Each row comes from the steps of one walk. Every step used is in the known rows, and no mark comes twice. Write the walk behind each row, first mark first.
Known rows:
v -> c: [ -6   6   6  27   2  -8 -23   2  -4 -14 -16  -3   4  -6   9 -15  -4  -6
   7  18 -22  10  23  -6  -7  -4   2  -3  -3   3  25   1  -9  -4 -10  -3
   5   1  -1  18   5  20   2  11  -5  -8]
n -> q -> a -> e: [-16  -5   9  29   2  -7  13  13  -9  -6 -17  18  -2   0  -6 -20 -13  -6
 -32   0  12  38   5  10 -11 -10  -3   6   9  -2 -13 -25  -4 -15 -28   3
  -6  -9   7 -15   9  12  15 -34  29  18]
q -> a -> r -> j: [ -1 -12  32  -8  -2  21  -2  21  -2  -7  -9  15  -3  12 -16  17 -16 -17
 -23  -3   3  22 -27 -26 -25 -17  -1 -14 -16  -2  31 -15  -3 -24 -31  -2
   3  -9  14   0   7  13  14 -23  15   9]
u -> v: [  3  10  28  17 -21  -8  -4 -16   2 -10  -7  -8  -7 -13   4  -6   0  -2
  -2   1  -5  -1  -3  16  12  -5  13  13  12  -8  17  -6  17  -2   2  -6
   5   0  -8   3 -14   2   7  13  -9 -25]
c -> v -> n -> q -> a -> j: [-17  -9  33   9 -26 -21  -7  -1 -27   5 -47  -4 -21   1  10   8 -15 -17
   1  -5  10  -3   0  14   1 -26  13 -10   7 -13  11  -5 -26  -1 -18  25
   2 -26  13   5  11  18  -1 -21  33   9]
c -> n: [ 15   6   4  -1  -2  -7 -17  -2 -20  13 -12  -8 -17   0  21   0   5  11
  16   0   1  -9   3  13  -7   9  -7  12  -5 -11   2  -1 -34  17  -7  10
  -3 -10  19   7  15  12 -11   1  16   7]
n -> j: [ 18   9   8  25   7  10   4   2  -5 -11   9  30  -4  -6  -6  -2   7 -17
 -16  -4   9  18   3  32   5 -15  -3   0  -4  -7  -5   6  -6 -16 -14  10
  -6  -7   9   8   3  12  -4  -7  -7  12]
g -> p: [ -1  -8   4 -21 -17 -14   1 -19   3   6  12   8  14  -7 -11   0 -19 -22
  -7  14   0 -12   2   1  -6  14 -14   6  18 -23  19 -22   5   3 -22   4
   4  12  19   9 -16 -17  -6  -3   4  -4]
r -> j -> l: [  8 -21  -1 -15   6  12   2  21  -4  10  18  12   0  -5 -12  23  -9 -23
  15   2  14  40  -8  -3  11 -21  10 -12 -15  -7  -5  19  21  -6 -18   6
 -12   0  20   0 -20   9  -6 -27 -16   9]
n -> q -> a -> e -> j: [-16  -6  15  25   2  -4  17  10  -9 -15 -12  16  -2   5 -13 -22  -9 -12
 -34  -4  14  35   4   9  -9 -19  -2   8   6  -5  -9 -31  -7 -16 -27   5
  -8  -4  14 -13   2  16  14 -36  20  16]
a -> r -> n -> j -> l: [ 21  -8  -9   1  28  19 -12  16   7  -7  -5  29   2  -2 -21  23 -15 -34
 -15  14 -11  42  -8  -3  -3 -11  19  -5  -1   1  -8   3  10 -12 -31  26
 -10 -13  20  -5  -4   5  -3  -4  -4  24]
n -> v: [ -6  -1  18   9  18  11   7 -17 -13  -5   0  19 -15  -8  -9  -4  -8  -7
  -7  -6   5  25   8  15 -10 -24  -1  19  16  -4  -2  10   1  -1 -24   0
  -9 -12  -4   5  -6 -18  -1  -4   1  -2]
u -> p: [-21   8  11  -8  -6  -5   0 -17  20   0  -5   2  -4 -13  -9  -3 -16  -1
 -24   6   2   3   5   5   8   3  10   7  19  14  -3  -2 -15  12 -19   4
  -1  11   2   1 -24  -1  10  15 -13 -20]
j -> l: [ 15 -13 -29   4  26  -9  12   1   4   8  10   4   0 -19  11 -10 -10 -27
  16   6   3  28   7   6  14  -9  19   4  -9   3 -13  -9   9  -6 -18  12
   0  -7  11 -13 -10  -1  -2  -4 -16   4]
e -> q: [  2  16   0 -15  -8  22  21  -7  -4  -6  -9  -9  16  18 -18 -16  -1   1
 -10  -4   0   4   0  23   8  -8   7  14   9  -7  -8 -29   9   7  16   3
   6   6 -11  -9 -16   4   0 -11   3   2]
c -> n -> q: [  8   5  -2  17  -4 -14 -15   0 -19  14 -20   7 -21  -3  19 -15   8  13
   1   2   3   8  13  26  -3   7 -11  19   9 -10 -13  -2 -27  16 -18  16
 -13 -10  18  -1  18  15 -10 -10  33  17]
e -> q -> a -> v -> r -> n -> j: [  5  18  25  -2 -17  32  15  -2  -8 -27 -13   5  16  25 -15 -18 -20 -11
 -27  -2   2  22 -13  23  -6 -25  11   9   1 -11  11 -38   6 -16 -10   2
   5 -15  11  -8 -13   3   8 -40   9   3]
r -> a -> j -> l: [ -2 -15   4 -19   4   8   9  15   7 -10  12   2  17   7 -15  21 -25 -24
   1  -5  22  21 -11   4   2 -22  19 -19 -10 -12  -2  11  12 -13 -21  22
 -22  -7  14 -15   3  22  -4 -19 -17   1]
a -> c: [ -7 -16   2 -15  36  -6  11   1   4 -14  -2  15  15 -17  -5 -15 -13 -20
  -3  13  -7  29  15   0  -1   0   0 -22 -13  14   6   8   9 -14 -25  -7
 -16  10  -1 -13  21 -18  -6 -12   2  11]
a -> v -> n -> q: [  3   6   9  26 -11 -11 -13 -22  -1 -23 -44   8  -8   4  -2 -12 -11 -29
  -1   3   7  26  -1  10  -3   4  10  -8   0  -1  -9  -8  19  -4 -31  18
  -6 -22   3  -4   0 -14  -7 -25  27  -2]
e -> n: [ -2  16  -1   8  -1  13  -6  -6  -8  -3   8  -9   6 -12 -10 -10   9  -1
  19   3  -3   5   0  -4  11   1 -18   0  11 -16   5 -32 -13  10   5  22
  -6  -3   5   5 -15 -10  -3   0 -12 -13]
c -> n -> j -> l: [ 33   6  -4  19  15  -4 -10   0 -23   8  -2  16 -21 -13  21  -6   7 -14
  13  -1  10  14  10  39   2  -5  -2  13 -10 -13  -6  -1 -34   5 -26  22
  -9 -17  31   5  13  21 -14  -6   7  18]
v -> w: [ -6  -9  16  28   3   8  -9   9  -9  -5 -14   2  -7  11  15  -6 -13 -11
 -14   3  -7  -6   0  -8  16 -17  13  -2   6 -10   7 -21  14   1 -24   0
 -15   5   7  14  14   3   0  -1  -9  -5]
u -> v -> l: [  8   8  36  17 -18  -2 -23 -25  -2 -21 -12 -12  -8  -8  12 -15  -9  -9
  -5   9 -20  10   3  18  15 -10  12  11  10   2  11 -12  25  -1 -14   2
  12   0 -11   7  -6   0  11  15 -12 -27]
q -> a -> e -> n -> v: [-16   1  31  14  11  11  11   3 -25 -20  -4   2   0  -7 -15  -6 -20 -11
 -10  -3  11  29  -6 -13 -18 -15  -6  -2   0 -12  16 -46 -25 -18 -25   4
   4 -14  10  -3   1  -7  18 -24   3  -4]
n -> q -> a: [-13 -10   9  30 -10  -4   6  12  -4  -1 -14  20  -5   0   1 -29  -4   4
 -29  -2  10  27   5  10 -11 -14  -6   7   9  -4   1 -15  -1 -11 -26   0
  -7  -8  12 -11   8  11   8 -32  32  13]
c -> n -> q -> a -> j -> l: [  9  -1  -3  15   1 -16  -5   8 -18   6 -19  10 -17  -5  20 -25  -5   0
  -3   0  14  21   3  25  -7  -8  -5   8  -1 -14  -4 -14 -24   2 -35  19
 -13 -17  35  -8  21  24  -7 -24  36  20]
c -> n -> j: [ 26  12   8  17   3  -1 -16  -1 -24   4  -6  13 -21  -5  18  -2  11  -1
   6  -3   7   2   6  36  -2   0 -11  11  -6 -16   1   3 -38   6 -17  16
  -8 -14  25  11  17  19 -13  -4  12  15]
v -> r -> n: [ -1  11  13   0 -14  11 -32  16  10  -2   9  18   3  11   0  21 -31  -5
  -2  32 -32   3  -2  -9  10  -1   2  11   9  -5  -4  -3  -7  -1  -5   5
 -12 -20  23  10  -9   4   7 -10 -19   5]
n -> v -> r -> j -> l: [  0   5  26   4  13  16  -4  -4  -4   1  12  39 -18  -2 -12  12 -27 -26
  -4  10  -9  38   0  12   2 -29  -4  23  15  -4 -12   6   6 -12 -35   3
 -21 -24   7  12 -17 -13   8 -14 -17   7]
a -> j -> l: [ 11   6 -27 -17  20 -14  24   5  13 -19   2   7  12  -6 -11 -13 -19 -29
   2   0  14  27 -15  17  14 -22  21 -22 -10  -1 -14  -2  25 -17 -19  25
 -15  -6  19 -15   4  15  -5  -8  -1  15]
e -> n -> v -> r -> a -> j: [ -8  23  23   6   3  24  -8 -11  -6 -12  12  14   1  -5 -23   0 -14 -16
   7   7  -4  22  -6   9   7 -20 -18   9  24 -21  -2 -29 -11  -3 -16  30
 -24 -21   8  11 -17 -13   3  -7 -20 -11]
e -> a -> c -> n -> q: [ -5   0  26  -4  13   5   2   1 -12 -25 -11 -18   0 -13  -3 -11  -2 -25
 -26   0   5   0  13  26 -12 -13 -24   2   0 -12   4 -22   5  -5 -24   6
 -27   4  22 -10  20 -19 -10 -35  12   2]
p -> g: [ -9 -10  -3   9   0 -11   2   5 -15  -5 -35   1  22 -14 -11  -9 -11  14
 -21   7  14  19 -20  15  -5 -13  -1  14  13  12  -7  -2  -9  17  12   9
   1 -13 -16   6   0  21 -10   3  -1  15]

Write each row's walk:
[ -1   6  17 -15  -8  34  15   5  -7 -15 -16  -1  19  22 -23  -9 -15  -5
 -25  -1  -2  17 -12   2 -10 -18  13   6   4 -10  13 -40   2  -6  -4   4
   8  -4   6 -14 -12   8   9 -25  12   6]
e -> q -> a -> r -> n
[ 11  -5  23  32   1  -6  -6  -1 -17 -27 -21   6  -7  -5  17 -25 -17 -24
  -4  -4   9  28  -4   3 -25 -21   8  -8 -22  -5  37 -18 -13 -28 -46   0
   7 -21  23   1  15   7   6 -29  15  -5]
q -> a -> v -> c -> n -> j -> l
[ -4   8  14  42   4 -18 -28   8 -26 -10 -32   2  -9  -6  19 -24  -8  -2
   3  19 -14  23  28   7 -16   0  -5   9  -1  -5  18 -15 -34  -1 -28   6
  -1 -11  15  14  21  33   3  -4  21   9]
v -> c -> n -> q -> a -> e
[-22 -34  15   9  -4   3 -11  24 -16  -5 -10  13   5  -8  -3   0 -20   7
 -15  10   4  38  14  -4  -5 -29  16  -9   9 -11  13  19  -5   4 -27   3
 -17 -12  38 -12   5   0  -6 -46  18  15]
r -> n -> q -> a -> c -> v
[-16 -17   9  21   7  -6  11  13  -2  -9 -15  27   3  -8  -1 -35 -12  -9
 -30   5   7  41  12  11 -11 -14  -8  -6   4   2   4 -10   3 -16 -38  -3
 -15  -2  15 -18  18   4   5 -37  31  17]
n -> q -> a -> c
[ -4 -18  23   0   0  18  -9  19  -2 -12 -11  10   1   6 -10  12 -22  -9
 -22   4  -4  19 -18 -29 -25 -16   9 -10  -9  -5  33 -14  -9 -17 -29   0
   5 -14  24  -5   9   7  10 -20  13   6]
q -> a -> r -> n
[  2 -14  26   9   2  23  -7  19  -4 -16  -8  20   0   4 -12   9 -20 -14
 -26   3  -1  26 -17 -18 -25 -22   7 -11 -10  -8  32 -12 -11 -21 -33   4
   3 -16  27  -4   9  13   9 -23  11  10]
q -> a -> r -> n -> j
[  3 -10  24  16  -9 -16  -9  -8 -30  11 -31   0 -25 -10  16  18  -7 -33
  16  -4   7   1   7  23  10 -22  18  -3   0 -13   6   0 -32   2 -17  28
   7 -27  11  11   0  14  -5  -8   5   5]
c -> v -> n -> j -> l
[  4   8  34 -16  -3  28  -2  11   1 -20  -6 -18  -2  11 -31  33  -1 -36
 -37  -7   2  -3 -21   2 -16 -19 -17   2   2 -13   3 -23  24 -15 -13  14
 -15   1  10   2  -6 -11   2 -24   0  -1]
e -> a -> r -> j
[-13 -21  13   5   6  21 -14   5 -16  -9   9  14  -2  -7 -13  14 -17   9
  -1   6   1  30  11  -3  -4 -28  14   8  16 -18   6  29   1  15 -21   3
 -15 -15  29   3 -12 -16 -10 -23  -6  -2]
r -> n -> v
[-15 -16  22 -28  23 -10  -1   7  -6  -1 -12  11   3 -10   6   6 -30 -26
   0  20 -18  19  11   1   1 -14  10 -17  -6  11  10  17  -9 -14 -25   1
 -15  -7   5  -4  20 -15  -2 -18   0  17]
a -> c -> v -> r -> n
[ -8  -6  22  42 -15  -3 -28  -3  -6  -9 -43  23 -12   1  -2  -3 -13 -26
  -6  16  -2  22   8  -3  -2   1  -2  -5   2 -14   6 -29 -13   6 -31  22
  -3 -25  22   1   4  22  -1 -20  29   6]
v -> n -> q -> a -> r
[-14  -1  16  16   3   5  -6  -3 -18  -7 -10   2   0 -15  -3 -32  -3  -9
  -5   5  -4  33   9  10   3 -19 -19  -6  14 -10   9 -37 -15  -3 -27  26
  -8  -7  10  -5   4  -9   4 -25  12   1]
e -> n -> q -> a -> c -> v -> l
[ 13  14  12  40   6  -8 -35   2 -22 -10 -19   5 -11  -9  20 -15   4  -5
  13  15 -16  10  26  19  -9  -2  -6   6  -8  -7  23   3 -37   0 -20   8
  -2  -9  18  25  19  32  -6   9   4   4]
v -> c -> n -> j
[-20 -14  36  14 -17 -22  -6  -2 -35   8 -49  -8 -24  -2  11  15 -16 -21
   2  -2   8   4   7   9  -3 -16  14  -1   8 -11   5 -13 -35   1 -17  22
   7 -25   6   4   6  13   4 -20  28   9]
c -> v -> n -> q -> a -> e
[ -6 -13  25  -9 -11  13  -3  -1   0 -10  -2  -4   9  15  -7  23 -16 -15
  -3 -10  18  14 -12  -3 -15  -7  12 -11  -7  -5   6  12  12 -12 -17   6
 -12 -11  -5  -8   0  -5  -1 -23  -5 -11]
r -> a -> v
[ -6  -7  -5  21   0 -11  17  14   3 -11 -13  22   1  -4  -3 -33 -13 -12
 -30  -1  17  40  -1  20  -2 -25   4  -4   5  -5  -5 -17  11 -20 -34  12
 -15 -10  23 -18   9  17   5 -34  30  20]
n -> q -> a -> j -> l
[ -7  -7   7  23   1  -1   4  11   3  -2 -22  26  -6   3  -7 -20  -8  -9
 -38   1   2  35  -4   4 -15 -12  -5   5  10   2  -1 -20   3 -17 -34   7
  -6 -10   7 -12  10  12  11 -25  36  20]
n -> q -> a -> r
[-20 -20  17  16   4 -12  14  12  -8  -2 -20  21  -3  -8   3 -29 -13  -9
 -29   0   8  35  11  14 -10 -20  -3  -4   6   3   7  -6  -4 -18 -37  -2
 -12  -6  10 -16  20   5   6 -37  34  20]
n -> q -> a -> c -> v
[ 11  -3   9 -24  11  21  -7  16   9   4 -11  20  -2  15 -30  36  -8 -27
 -16   6  -8  30 -27 -16 -12  -4   2 -11  -7   7  -4   6  18 -15 -20  12
  -8  -2  -3   3  -5   7   2  -3   7  20]
a -> r -> j
[ -3   0  32   7 -17   7  -8   6   0 -24 -14   8   0  11   4  -5 -30 -12
 -13   3  -1  14 -21 -14 -19 -16   7  -6 -11  -3  29 -19  -3 -27 -30  -8
   2 -23  22  -2   6  -7  14 -35  10  -7]
q -> a -> v -> r -> n
[  2   3  10  23   0 -12  -9   7 -27   8 -25   6 -20  -2  16 -15  -2   8
  -7   0  10  18   8  20 -14   2 -12  16   3 -13  -6 -18 -36   6 -28  11
  -7 -15  24  -4  22  19  -1 -22  38  19]
c -> n -> q -> a -> e
[ -8   5  28  22   6  10  11  10 -23 -21  -1   5   3  -4 -13  -7 -15 -14
 -13  -3  13  28  -9  -8 -13 -14  -8  -5  -9 -15  15 -46 -27 -22 -20   6
   5 -12  14  -3   3   5  18 -25   1   1]
q -> a -> e -> n -> j
[  2   6  13  36   3 -13 -35   6 -16  -6 -36   5 -12  -4  19 -24  -4  -7
  -1  20 -21  20  23   5 -19   0  -7   6  -1  -3  24 -10 -29  -2 -33  10
  -1 -12  15  17  23  34   1   2  25   9]
v -> c -> n -> q -> a -> r
[ -3   6   4   8  -8   2 -21  23  12  -8   4  31   3   8   0   1 -39 -15
 -14  30 -22  27  -4   2  13 -16   8   7   9  -6 -10 -12   3 -14 -25  13
 -21 -26  38   0  -5  15  10 -29  -5  16]
v -> r -> n -> q -> a -> j -> l
[-10   7   5  27  -9  10  -3   2 -10  -4   0   5   3 -13  -9 -28   7   3
  -4   2   5  24   2   5   3  -9 -23   4  19 -20   7 -42 -14   1 -11  22
 -11  -8  14  -2  -8  -2   3 -21  10  -4]
e -> n -> q -> a
[-11  -1  25   4   5  22  -1  12 -18  -8  13   1  13   4 -25  32 -15 -22
  -2  -1  17  29   0  -1  -4  -5   1  -4  -1 -18  -9 -15 -18  -9 -10  23
 -16  -8  -2  -4  -7  11   6 -18 -23  -2]
r -> a -> e -> n -> j
[ 11  15  23   7   6  -1 -23 -14 -22   9  -9  14 -31  -1  17   1 -10  -1
   8   6 -10   6   7  22  -9  -2 -13  31  12 -12  -4  -4 -36  10 -26  10
 -11 -26  17  15   9   0  -3   0  11   9]
c -> n -> v -> r
[  1  -6   8   1  25  20 -23   6   2 -12 -17  22  -2   1 -22  20 -21 -23
 -15  17 -22  40   0 -18 -17 -14  14   1  10   3   5  10   6  -6 -33  16
  -9 -14   9   5  -2  -3   0   3   1  14]
a -> r -> n -> v -> c
[ 13   1  10  14  -6  -9 -16   8 -18  10 -20  16 -23   2  20 -13 -10  -9
  -1   4   7  28  -2  23  -8  -5  -6  13  -2 -11  -4 -11 -20  -4 -41  14
 -14 -23  33  -2  12  16  -2 -35  32  19]
c -> n -> q -> a -> v -> r -> j -> l
[  2  16  27   0 -11   9   6 -11  -3 -37 -14 -34   0   5  -9   3   0 -29
 -24 -16  14 -15 -13  16 -17 -14  -9   4   2 -10   4 -24  27 -14 -11   6
  -9  -6   7  -5  -2 -36  -2 -31   4 -18]
e -> a -> v
